Each row was made from one walk, in order. Every step used is in the known rows, and no mark comes twice. Write each row's walk.
In the rows, 128 means zero.
Known rows
B > M > Z: [144 156 152 117 132 114 134 122 134 118 113  91  79 153 147 128 159 164
 133 133 129 158  91 118 205 127 132 149 175 155  81]
P > L: [128 133 139 112 160 115 108 121 145 128 121 114  86 147 134 153 172 167
 125 128 136 160 116 122 172 133 139 129 153 198  95]
F > Y > K: [168 150 142 153 143 149 168 118 166 124 148 104 105 146 153 164 176 138
 144 132 150 168 158 136 110 121 147 106 142 171  91]
M > Z > F: [106 138 140 122 134 111 140 145 180 110 130 112  90 126 125 158 176 150
 177 165 117 165 114 125 200 122 124 117 151 150  84]
N > U > K > B: [128 154 151 149 148 131  96 152 119 140 128  82 102 133 125 169 163 194
 140 102 116 179 135 138 189 121 124 109 140 108  70]
L > P > K: [160 139 169 133 136 100  88 119 140 133 163  98  93 138 154 145 173 120
 154 135 138 155  78 119 134 139 147  80 141 198  79]
M > Z: [142 148 158 132 133 131 142 134 152 118 131 114  88 123 137 147 165 170
 150 155 139 162 122 123 193 116 140 129 168 153  69]
U > K > B: [106 153 157 134 141 107 111 143  96 145 150  79  99 154 137 162 160 166
 112 100 135 174 116 134 178 129 130 132 153 138  76]
N > U: [175 146 136 148 144 145 117 128 167 120 116 104  99  90 134 172 170 181
 167 127 109 172 121 133 178 128 135  87 142 145  70]
F > Z: [144 156 156 132 149 125 121 120 124 112 105 117  94 144 158 150 162 166
 170 127 153 175  65 128 186 122 152  99 148 185  72]
Z > K > A: [129 149 149 167 128 123 124 118 162 103 133 102 101 177 147 177 155 116
 105 157 156 165  84 118 115 133 117  82 135 154  81]
K > B > M > Z > F: [ 86 154 139  89 142  82 130 142 145 117 105  82  86 183 135 125 171 160
 140 140  98 166  98 118 247 121 124 146 149 142 110]
M > Z > F > Y > K > U: [115 141 157 156 147 122 161 156 227 114 127 101  95 149 146 143 180 117
 207 174 131 170 187 134 165  99 133 117 128 128  93]
Z > K: [131 133 131 154 128 152 116 113 157 114 139 118 107 147 140 183 158 140
 116 137 148 167 114 126 141 136 119 107 145 161  88]
Z > M: [168 145 140 121 127  98 123 123 143 117 137 101  98 145 157 170 179 174
 136 120 107 169  63 132 154 129 126 138 155 164  92]
N > U > K > B > M: [133 161 143 132 146 111  91 140 100 140 110  63  95 162 135 151 158 182
 123  83 106 176 107 133 199 132 116 127 144 108  83]
B > M > Z > K: [124 143 142 135 123 145 122 116 151 106 114 112  90 182 141 148 151 150
 112 146 147 158 104 116 182 128 112 144 162 144  93]
P > K > R: [143 139 170 157 134 104 105 126 145 123 158  78  85 158 148 150 180 156
 130 133 191 154 133 123 145 133 143 114 147 163 121]
F > Z > K: [124 144 146 155 141 155 108 112 141 102 108 134 105 169 153 169 152 152
 149 140 171 175  76 126 158 122 132  98 138 174  83]
Y > K > A: [143 155 149 164 127 120 156 116 148 103 148 101  89 150 146 167 166 108
 107 145 135 168 113 126 119 126 137  84 147 184  88]
R > K > B > M > Z > F: [ 97 145 140  71 134  70 134 154 165 101 102  91  97 160 149 126 166 179
 138 167 115 155 135 119 252 106 113 129 144 131 108]
K > R > M > Z: [159 142 154 172 116 115 145 146 132  97 144 108  74 125 147 123 187 199
 148 155 132 145 141 120 161 100 131 180 174 135  93]
M > Z > F > Y: [131 149 153 126 150 112 159 151 200 118 126  99  99 160 141 149 184 154
 201 177 144 164 129 125 167 116 132 112 138 134  81]
U > K > B > M: [110 162 153 119 139  88 105 131  76 144 134  60  90 186 147 143 155 156
  94  79 126 170  89 129 187 140 122 150 158 138  89]
Y > K > R > M: [160 134 126 190 109 130 153 123 123  95 168 109  81 115 147 150 192 162
 122 125 121 153 164 132 112 112 130 160 159 174 121]
F > Y: [174 157 153 135 152 124 150 126 163 135 134  88 104 147 161 154 175 156
 157 136 153 165 117 130 134 128 148 109 143 158  72]
B > M > Z > F: [112 147 135 107 133  90 133 134 162 109 113  92  81 160 134 138 169 144
 162 146 107 161  84 120 213 135 115 137 155 153  97]
L > P: [176 149 152 129 128  97 107 118 123 126 135 111  94 127 160 148 172 141
 160 120 103 158  65 123 136 137 146 108 149 204  62]
Z > F > Y: [139 148 135 126 153 101 149 138 191 126 134  85 107 156 148 165 185 139
 188 148 130 168 111 131 141 135 131  96 126 156  89]
L > P > K > B: [132 147 172 113 143  88  81 129 125 138 154  86  99 162 155 129 175 134
 137 129 133 160  89 117 168 124 156  92 133 184  92]
Y > F: [165 144 125 137 128  88 122 129 150 108 154 107  90  92 136 172 169 119
 152 119 128 174 132 123 178 135 130  94 144 180  86]
M > B: [145 150 163 153 146 125 129 123 140 124 139  85  98  86 154 145 178 173
 156 129 121 165 121 128 174 116 134  89 149 185  79]

Write each row's walk
[155 134 158 127 135  92 121 143 186 118 123  93 103  85 174 150 156 155
 154 148 138 162 155 132 191 112 129  97 142 148  67]	R > K > U
[144 144 138 162 133 110 160 134 179 109 144  93  98 183 150 163 198 142
 170 139 149 161 170 136 103 124 133 123 123 166 134]	Z > F > Y > K > R
[136 155 167  97 143  71  77 117 106 138 137  66  90 195 164 114 170 126
 117 110 120 156  61 112 180 136 145 109 139 187 105]	L > P > K > B > M
[ 97 144 151 135 134 153 122 137 151 114 123 121 103 175 131 152 157 176
 110 160 148 166 146 119 204 103 129 137 151 132  96]	M > Z > K > B
[166 157 160 149 142  73 100 135 129  84 124 110  94 115 170 147 187 175
 205 124 121 182  78 125 196  95 124  87 129 188  97]	Y > F > Z > M > B
[131 160 173 169 131  90 121 138 117 126 155  73  88 163 144 168 156 125
 117 127 155 168  75 127 115 138 120  96 153 143  57]	U > K > A
[123 139 139 156 149 108 153 141 217 123 133  88 104 143 154 158 182  99
 192 146 122 175 171 140 137 118 134  97 115 148 100]	Z > F > Y > K > U
[138 141 128 161 134 125  98 123 146  83 125 141 101 140 145 175 155 120
 163 134 169 182 108 120 172 122 124  78 126 179  92]	Y > F > Z > K
[110 150 129 117 135 121 106 111 124 121 115  88 104 201 150 148 152 147
  79 110 130 168  98 119 188 133 118 137 144 151 114]	Z > K > B > M
[116 140 157 149 129 128 105 128 175 113 102  96  86 178 156 132 144 131
 133 145 141 161 120 118 197 118 113 148 154 123  85]	B > M > Z > K > U
[121 132 146 164 134 134 102 125 183 122 124 103 104 139 153 165 152 118
 136 135 141 171 131 129 160 125 122 113 136 141  81]	Z > K > U
[141 132 148 212 121 140 118 128 135  92 154  98  93 117 158 139 191 190
 137 143 135 149 156 122 122 100 106 137 142 153 115]	Z > K > R > M > B
[124 159 161 152 124 118 127 119 154  94 109  95  85 211 148 141 147 124
  98 169 156 156  76 107 154 125 109 120 153 135  84]	B > M > Z > K > A
[130 138 161 170 115 145 122 132 156  99 125 124  88 181 142 155 167 181
 127 160 179 152 150 120 149 113 122 156 156 134 110]	M > Z > K > R
[137 146 155 156 114 126 115 120 135  99 110 102  81 212 151 137 160 176
 110 139 169 148 124 114 162 124 113 174 161 138 121]	B > M > Z > K > R
[151 158 179 143 150 105 111 126 122 101 107 105  98 145 179 137 184 209
 186 128 122 175  45 130 180  96 133 104 141 180  87]	F > Z > M > B
[ 96 150 143 124 149 127 172 154 185 113 132 105 103 181 132 146 187 154
 167 169 129 171 184 130 180  96 141 125 130 135 113]	M > Z > F > Y > K > B
[133 156 145 158 144  99 174 134 197 103 144  86 102 183 147 167 185  95
 157 168 138 168 122 130  94 124 130  72 116 162 100]	Z > F > Y > K > A
[148 139 151 193 114 101 119 146  93 118 172  83  80 129 146 151 181 181
 130 108 141 153 124 132 111 126 114 172 165 130  87]	U > K > R > M
[127 151 135 127 140 120 171 132 186 106 124  95  90 187 143 140 180 129
 168 155 128 161 143 127 160 120 124 130 142 150 112]	B > M > Z > F > Y > K
[125 132 137 164 117  94 144 157 160  90 144 105  76 128 133 133 198 181
 179 168 111 149 136 122 171 107 116 167 155 134 108]	K > R > M > Z > F
[169 136 186 196 128  87  87 134 116 109 179  76  81 104 170 103 208 168
 174 141 127 136 121 115 113 101 132 107 139 186 106]	L > P > K > R > M > B
[113 157 122 108 150 101 155 128 157 123 123  72 104 206 150 143 183 126
 138 120 110 172 137 131 167 126 131 124 121 160 132]	Z > F > Y > K > B > M
[131 153 158  81 134  93 134 144 136 109 102  93  94 154 161 118 155 199
 111 152 135 152 141 118 246  99 129 140 162 134  93]	R > K > B > M > Z
[ 77 148 128 106 132 108 148 135 146 106 117  98  85 182 128 135 174 138
 127 139  94 169 140 125 226 114 123 145 146 155 128]	Y > K > B > M > Z > F
[145 144 141 179 124 107  91 127 130  78 119 133  92 172 153 164 164 144
 161 129 188 172 129 120 158 117 126 110 124 175 120]	Y > F > Z > K > R
[107 149 128 125 151 116 162 138 175 122 138  93 112 174 140 161 189 132
 154 140 120 176 164 136 153 114 140 106 117 159 120]	Z > F > Y > K > B
[120 125 147 187 125 147 121 147 187 100 136 118  91 113 143 139 162 143
 156 171 123 159 153 121 174  93 112 152 155 108  70]	R > M > Z > K > U
[160 144 158 192 128 109 130 134 118 105 153  80  84  87 163 120 201 199
 156 131 115 148 145 125 145  99 125 139 154 167 104]	K > R > M > B
[143 152 140  82 136  80 125 130 127 117 110  79 102 148 169 134 157 183
  96 124 126 158 123 123 220 119 127 121 148 154  99]	R > K > B > M
[135 167 156 119 147 133 166 130 140 123 117  87  92 205 155 117 171 163
 122 138 141 163 161 124 185 100 146 156 153 141 109]	F > Y > K > B > M > Z
[121 135 148 154 124 162 128 128 169 105 131 130  98 149 132 166 156 161
 130 167 157 162 133 120 169 116 121 125 157 142  82]	M > Z > K
[132 145 153 162 130 121 168 147 188 100 134 108  89 185 143 147 198 159
 185 169 158 155 191 130 132 105 134 143 136 143 127]	M > Z > F > Y > K > R
[132 134 125 164 133 140 187 151 199  94 160 117  95 125 132 147 198 142
 187 185 111 158 175 130 130  97 124 132 143 135  95]	R > M > Z > F > Y > K
[164 151 162 131 128  82 142 134 165  99 131  92 100 125 167 158 158 149
 118 172 155 155 106 122 148 118 128  68 142 159  65]	R > K > A
[150 143 148 167 133  97 161 164 183  98 141  93  85 158 148 124 207 183
 203 180 137 146 153 123 134 100 124 162 143 117 104]	K > R > M > Z > F > Y
